Each row comes from the steps of one path. Every step used is in the known rows, and no mark comes twice. Write the path behind each row, first mark first.
Known rows:
u > k > y > v: [-3.30 -3.12 -0.24  0.37  0.19 -0.68 -0.37 -0.23 -2.99 -0.36  0.78  1.25
 -0.61  0.09  1.58  1.43  0.28 -0.38  1.00 -0.51  0.41 -1.00  0.44 -1.40]
l > j: [ 1.33  0.44 -0.30  0.14  0.63  0.49  0.01 -0.39  0.80  0.79  0.62 -0.07
 -0.18  0.27  0.06 -0.13  0.09 -1.32  0.33  1.10 -0.13  1.27  0.55  1.17]
l > v > y > k > m: [-0.45  0.53 -0.53  0.93  0.36 -0.50 -0.77  0.29  0.06 -2.13 -0.53 -1.03
  0.31  0.38  1.82  0.13  0.27  0.31  0.26 -1.45  0.47 -0.92  0.13 -2.32]
r > v > m: [-0.27 -0.18  0.23  0.63  0.67 -0.81 -0.29  0.35  1.58  1.07 -0.24 -0.06
 -0.37  0.82  0.41  0.49  0.63  0.07  0.87  0.34  0.05  1.42 -0.90 -0.18]
y > k > m > v: [-0.28 -1.81  0.02  0.34  1.03 -0.34 -0.42  1.05 -1.77 -0.95  1.26  1.08
 -0.57  0.42  1.52  0.06  0.16  2.76  0.25 -0.74  0.49 -1.06 -1.21 -1.69]
r > v: [-0.09  0.58  0.23  0.43 -0.37 -0.70  0.14 -0.20  0.99  0.38 -0.16  0.09
 -0.48  0.33  0.49  0.25  0.73  0.43  0.78 -0.48  0.10  0.78 -1.26 -0.59]
y > k > m: [ 0.80 -0.95  0.09  0.67  0.53 -0.23 -0.65  0.26 -1.41 -0.76  0.44 -0.20
 -0.17  0.22  0.65  0.38  0.20  1.73  0.22 -0.49  0.52 -0.36 -0.86 -1.03]
u > k > y: [-2.83 -2.03 -0.17  0.41 -0.62 -1.07 -0.37 -0.33 -1.50 -1.16  0.51  0.45
 -0.51 -0.15  1.42  1.27  0.02 -0.11  0.30  0.72  0.19 -0.96  0.06 -0.88]
y > k > r > v: [ 0.40 -0.38 -0.20  0.10  0.25 -0.30 -0.21  0.03  0.38  0.32  0.18  1.16
 -1.47  1.27  0.15  0.69  0.77  2.29  1.42 -1.32  0.40 -0.01 -2.72 -2.77]
v > r > k: [-1.98  0.30 -0.79  0.11 -1.25  0.76 -0.21 -0.04  0.70 -0.12 -1.05 -0.96
  0.06  0.52  1.47 -0.17  0.03 -0.04  0.81 -1.32  0.07 -0.01 -1.07 -0.62]
v > r: [ 0.06 -0.24 -0.79 -0.17 -0.87  0.67 -0.08  0.19 -0.12 -0.12  0.17 -0.12
  0.33  0.32  0.85 -0.53 -0.45  0.64  0.07 -0.81 -0.09 -0.18 -0.26 -0.46]
m > v > r > k > y: [-5.04 -1.13 -1.08 -0.04 -0.84 -0.18 -0.10  0.49 -0.30 -1.13 -0.26  0.04
 -0.43  0.96  3.64 -0.54  0.30  1.26  0.64 -1.70  0.06 -1.48 -1.66 -2.32]
y > v > u > k > m: [ 0.05 -4.05 -0.60  1.09 -0.15  1.21 -0.52  0.17 -2.41 -0.63  0.94 -0.43
 -0.09 -0.08  1.22  0.84 -0.36 -0.50  0.82 -0.27  0.33 -0.53 -0.01  0.02]
m > k > r > v: [-0.95 -0.90 -0.19  0.20 -0.44 -0.15  0.27  0.62  0.83  0.05  0.57  1.86
 -1.64  1.04  0.96 -0.80  0.61  1.41  0.79 -0.63  0.11 -1.19 -3.53 -1.49]
m > k: [-1.01 -0.95  0.12  0.01 -0.10 -0.25  0.12  0.57 -0.70 -0.43  0.43  1.08
 -0.28  0.41  0.51 -0.66  0.17 -0.04 -0.07  0.27  0.03 -1.13 -1.12 -0.16]
v > m: [-0.31 -0.77 -0.01  0.20  1.16 -0.20 -0.44  0.52  0.60  0.71 -0.10 -0.14
  0.08  0.51  0.00  0.15 -0.13 -0.42  0.18  0.86 -0.03  0.70  0.40  0.36]
v > u > k > y: [-2.01 -3.07 -0.78  0.62 -1.00 -0.25 -0.36 -0.44 -1.51 -1.73  0.34 -0.80
  0.02  0.34  1.55  1.00 -0.14 -0.90  0.34  0.69 -0.05 -0.74 -0.14 -1.00]
v > r > k > m: [-1.42 -0.16 -0.74  0.89 -1.22  0.94 -0.51  0.35  0.49 -0.71 -0.72 -1.39
 -0.02  0.13  2.48 -0.49 -0.12  0.83  0.45 -1.20  0.28 -0.50 -1.58 -0.18]
u > k > y > v > r: [-3.38 -3.26 -1.01  0.19 -0.73  0.02 -0.48 -0.02 -3.06 -0.42  0.98  1.08
 -0.24  0.39  2.35  0.97 -0.24  0.18  1.05 -1.29  0.32 -1.14  0.14 -1.84]
u > k > m > v: [-1.29 -2.84 -0.05  0.64 -0.04 -0.18 -0.32  0.84 -1.25 -1.14  1.67  1.32
 -1.00 -0.54  1.82  0.62 -0.44  1.50  0.09  0.62  0.35 -1.57 -0.47 -0.11]
y > k: [ 0.31 -0.48  0.09 -0.07  0.60 -0.43 -0.36 -0.06 -1.15 -0.14  0.04  0.49
 -0.12  0.62 -0.21  0.73  0.34  0.83  0.65 -0.42  0.32 -0.03 -0.41 -1.44]
u > k > r > v > m: [-0.97 -2.06 -0.28  0.61  0.24 -0.27 -0.57  0.42  1.28  0.88  0.54  1.30
 -1.87  0.79  0.48  1.43  0.02  0.72  1.35  0.80  0.22  0.28 -1.76 -0.85]
r > k: [-2.01  0.59  0.01  0.30 -0.43  0.08 -0.11 -0.18  0.87 -0.02 -1.21 -0.77
 -0.29  0.21  0.65  0.32  0.51 -0.63  0.70 -0.46  0.15  0.15 -0.77 -0.10]
m > k > r > v > y: [-0.52 -0.50 -0.40  0.22 -0.34  0.18  0.04  0.79  0.79 -0.71 -0.58  1.52
 -1.32  1.63  1.70 -1.13  0.78  0.66  1.09 -0.90  0.17 -1.23 -3.14 -2.64]

Which path is each row?
[ 1.09  0.00  0.13  1.09  0.29 -0.56 -0.73  0.28 -0.45 -1.09 -0.84 -0.37
 -0.34  1.11  1.95  0.30  1.07  1.51  1.26 -1.20  0.67  0.37 -1.81 -2.72]	r > v > y > k > m
[-0.56 -1.31 -0.83 -0.26 -0.16  1.12 -0.09  0.30 -1.56  0.73  0.44  0.67
  0.23  0.54  0.85 -0.34 -0.23  0.39  0.74 -2.00  0.12 -0.17  0.09 -0.93]	y > v > r
[-4.51 -1.11 -0.29  0.39  0.31 -0.39 -0.25 -0.26 -1.28  0.01 -0.87 -0.27
 -0.39  0.59  2.16  0.44  1.10 -0.56  1.31 -1.78  0.38 -0.54 -0.64 -1.56]	r > k > y > v
[-1.00 -1.04 -0.89 -0.47 -0.40  0.59  0.14  0.90 -0.38 -0.32  0.94  1.13
 -0.12  0.54  1.55 -0.85 -0.49  1.59  0.09 -1.15 -0.10 -0.94 -0.61 -1.10]	m > v > r
[-0.82 -3.87 -1.19 -0.14 -0.33  1.30  0.00  0.68 -0.51 -0.94  1.42  1.35
 -1.26  0.62  0.93  0.37 -0.76  0.84  0.57  0.09 -0.10 -1.70 -1.33 -1.41]	m > v > u > k > r
[-2.42 -0.65 -0.84  0.03 -0.55  1.13 -0.19  0.13 -0.63  0.70 -0.85 -0.09
 -0.03  0.77  1.56 -0.04  0.28 -0.30  1.48 -2.45  0.29 -0.06 -0.68 -1.02]	y > v > r > k
[-5.50  0.85 -1.44  0.50 -1.65 -0.67 -0.22 -0.38  1.53 -1.68 -0.87 -1.78
  0.13  0.32  3.16 -0.16  0.28 -0.40  0.42 -2.20  0.00 -1.26 -0.69 -1.75]	l > v > r > k > y
[ 0.12  0.12 -0.29  0.22 -0.32  0.15  0.14  0.04  1.48  0.48  0.14  0.81
 -1.37  0.62  0.45 -0.12  0.42  1.47  0.79 -0.87  0.09 -0.01 -2.41 -1.30]	k > r > v
[-2.78 -2.47 -0.25  0.30  1.81 -0.61 -0.56  0.45 -1.64  0.74  0.25  0.33
  0.03  0.91  1.46  0.30  0.44 -0.41  0.77 -0.39  0.20 -0.02  0.50 -1.14]	k > y > v > m
[ 1.13 -0.57 -0.10  0.66  0.69  0.04 -0.90  0.51 -1.57 -1.51 -0.69 -0.46
  0.17  0.79  1.48  0.03  0.33  0.97  0.59 -0.75  0.58 -0.42 -0.52 -2.17]	v > y > k > m
[-3.96  0.02 -0.18  0.47 -0.39 -0.88 -0.24 -0.37  0.07 -0.82 -1.14 -1.06
 -0.29  0.37  2.08  0.27  0.86 -0.37  0.59 -0.54  0.16 -0.51 -1.05 -1.15]	r > k > y
[-3.25 -2.32 -0.11  0.44  1.03 -1.26 -0.45  0.94 -0.88 -0.56  0.37  0.53
 -0.17  1.12  1.91 -0.57  0.40 -0.23  0.00  0.98  0.01 -1.13 -0.99 -0.85]	v > m > k > y
[-1.49 -1.40 -0.98  0.66 -1.33 -0.03 -0.13 -0.49  0.79 -1.58  0.48 -1.05
  0.16 -0.26  0.48  1.11 -0.56 -1.85  0.27  0.04 -0.18 -0.61  0.68 -0.11]	l > v > u > k
[-0.30 -4.01 -1.16  0.06 -0.15  1.77 -0.25  0.10 -1.64  0.08  0.88  0.93
 -0.90  0.62  0.25  0.80 -0.47 -0.34  1.29 -0.80  0.14 -0.94 -0.62 -1.23]	y > v > u > k > r
[-0.32 -0.71 -0.32  0.39  0.76 -0.03 -0.30  0.57  2.08  1.29  0.08  0.62
 -1.32  1.16  0.40  0.06  0.36  1.10  0.96 -0.03  0.05  0.56 -2.06 -1.03]	k > r > v > m
[-1.37  0.14  0.03  1.00 -0.35  0.21 -0.42  0.16  0.64 -0.50 -0.82 -1.43
 -0.37 -0.21  1.64 -0.05  0.39  0.30  0.41 -0.43  0.36 -0.29 -1.29  0.32]	r > k > m
[-0.63 -1.91 -0.52  0.00 -0.48  0.54 -0.24  0.13 -0.19 -0.17  0.72  1.35
 -1.46 -0.03  0.03  0.96 -0.59  0.59  0.50  0.41  0.16 -1.21 -0.80 -0.63]	u > k > r
[-4.90 -1.23 -0.52  0.59  0.61 -1.85 -0.36  0.74  0.64 -1.24  0.59  0.05
 -0.05  0.70  2.17 -0.49  0.25 -1.01 -0.21  0.19 -0.09 -1.73 -0.34 -0.99]	l > v > m > k > y
[-1.57  0.85 -1.20  0.07 -1.27  0.13  0.03 -0.01  1.34 -0.86  0.33 -0.70
  0.44 -0.07  1.12 -0.44 -0.58 -0.10 -0.19 -1.54 -0.19 -0.70  0.34 -0.64]	l > v > r
[ 0.55 -0.61 -0.67 -0.31  0.76  0.67 -0.58  0.38 -0.75 -0.69 -0.73  0.79
 -0.66  1.49  0.51  0.01  0.24  1.08  1.01 -1.16  0.36 -0.70 -1.16 -3.44]	v > y > k > r
[-0.68 -1.37 -0.27  0.44 -0.90 -0.10 -0.10 -0.12  0.77  0.14  0.64  1.52
 -1.92  0.30  0.54  1.25  0.16  0.93  1.16 -0.06  0.25 -0.35 -2.09 -1.22]	u > k > r > v
[-1.92 -1.24 -0.84  0.76 -0.53  1.37 -0.50  0.42 -0.94  0.12 -0.41 -0.66
 -0.11  0.35  2.53 -0.34  0.12  0.75  1.13 -2.47  0.48 -0.44 -1.17 -0.67]	y > v > r > k > m
[-3.12 -1.58 -0.10  0.20 -0.18 -1.07  0.00  0.40 -1.47 -1.26  0.49  0.76
 -0.27  0.61  1.88 -0.73  0.52  0.10 -0.15  0.14  0.04 -1.80 -1.33 -1.23]	m > k > y
[-0.47 -3.53 -0.62  0.33 -0.11  0.99 -0.24 -0.15 -2.21 -0.11  0.56  0.24
  0.00  0.32  0.24  1.22 -0.18 -1.43  1.18 -0.37  0.13 -0.10  0.53 -0.43]	y > v > u > k
[-0.21 -2.11 -0.79  0.20  0.16  0.35 -0.51  1.18 -1.85 -1.08  1.35  1.01
 -0.26  0.78  2.33 -0.51 -0.29  3.33  0.36 -1.53  0.41 -1.36 -1.50 -2.15]	y > k > m > v > r
[ 0.38 -2.14 -0.66  0.06  0.30  1.17  0.01  0.01 -1.47  0.28  0.11 -0.48
  0.49  0.71  0.25 -0.14  0.01 -0.95  0.77 -1.18 -0.04  0.27  0.16 -0.55]	y > v > u
[ 0.57  0.52  0.09  0.37  0.32 -0.74 -0.42 -0.05 -0.22 -0.60 -1.26  0.29
 -0.25  1.53  0.98  0.68  1.25  0.54  1.55 -1.31  0.46  0.87 -1.37 -3.15]	r > v > y > k
[-1.55 -1.81 -0.68  0.87 -0.22  0.93 -0.16  0.68  0.39 -1.32 -0.22 -1.30
 -0.18  0.45  2.54 -0.67  0.27  0.51  0.47 -0.74  0.09 -0.88 -1.81 -0.40]	r > k > m > v > u
[-1.31 -1.72  0.11  0.21  1.00 -0.43 -0.32  1.11 -0.16  0.25  0.37  0.87
 -0.17  0.95  0.45 -0.50  0.03 -0.50  0.20  1.11 -0.01 -0.57 -0.71  0.20]	v > m > k
[-3.06  0.94 -1.20  1.04 -1.66  0.39 -0.40  0.14  2.02 -1.34 -0.53 -2.07
  0.06 -0.31  2.75 -0.45 -0.20  0.22  0.19 -1.99  0.18 -1.04 -1.01 -0.31]	l > v > r > k > m
[ 0.42 -2.42 -0.66  0.58  0.14  0.91 -0.08  0.92 -0.46 -1.39  1.00 -0.59
  0.08  0.29  1.88 -0.94 -0.32  1.16 -0.25 -0.25 -0.07 -0.96 -1.04 -0.34]	k > m > v > u
[-0.18 -1.00 -0.29  0.45  0.67  0.39 -0.30  1.27 -0.61 -1.56  0.06  0.40
 -0.12  0.34  2.59 -1.03  0.00  1.11 -0.07 -0.51  0.23 -1.26 -0.50 -1.37]	k > m > v > y
[-1.96 -2.49 -0.53  1.03 -1.39 -0.93 -0.21 -0.68 -0.44 -1.44  0.21 -0.70
 -0.46  0.65  2.02  1.29  0.60 -0.53  1.06  0.20  0.04  0.08 -1.44 -1.63]	r > v > u > k > y
[ 0.30 -0.95 -0.45 -0.32  0.58  0.31 -0.36  0.21 -0.65  0.07  0.41  1.14
 -0.97  0.95 -0.30  0.36  0.07  1.88  0.67 -0.86  0.30 -0.77 -1.48 -2.22]	y > k > r
[ 0.23  0.90  0.01  0.45 -0.33 -0.34 -0.07 -0.01  1.09 -0.44 -1.31 -0.11
 -0.17  0.88  1.26 -0.06  0.88 -0.21  0.98 -0.78  0.14  0.79 -0.95 -1.69]	r > v > y
[ 0.67 -2.88 -0.61  0.49  0.60  0.44 -0.41  0.86 -1.71 -1.48  1.05 -0.21
  0.00  0.90  1.65 -0.23  0.03  1.97  0.34 -0.69  0.25 -0.83 -1.43 -1.73]	y > k > m > v > u
[-0.07 -2.01 -0.82  0.39 -0.80  0.71  0.28  0.50  0.88 -0.42  0.41  0.53
 -1.11  1.55  1.01 -1.10  0.51  0.52  0.89 -0.57 -0.15 -0.97 -3.73 -1.57]	m > k > r > v > u
[-2.47 -1.93 -1.07 -0.04 -0.22  0.31 -0.23  0.13 -2.36 -0.18  0.43  0.42
  0.28  0.77  2.29 -0.33  0.06  0.72  0.64 -2.08  0.15 -0.83 -0.09 -1.92]	k > y > v > r
[ 0.58 -0.11 -0.13 -0.06  0.74 -0.14 -0.58  0.14 -1.25 -0.86 -1.05  0.04
  0.19  1.18  0.54  0.36  0.45  0.12  0.86 -0.75  0.37  0.08 -0.02 -2.54]	v > y > k
[-0.83 -1.85 -0.07  0.11  1.86  0.25 -0.46  0.63 -0.86  1.54  0.21  0.58
  0.01  0.73  0.06  0.38  0.11 -0.61  0.85 -0.37  0.17  0.54  0.77 -0.08]	y > v > m
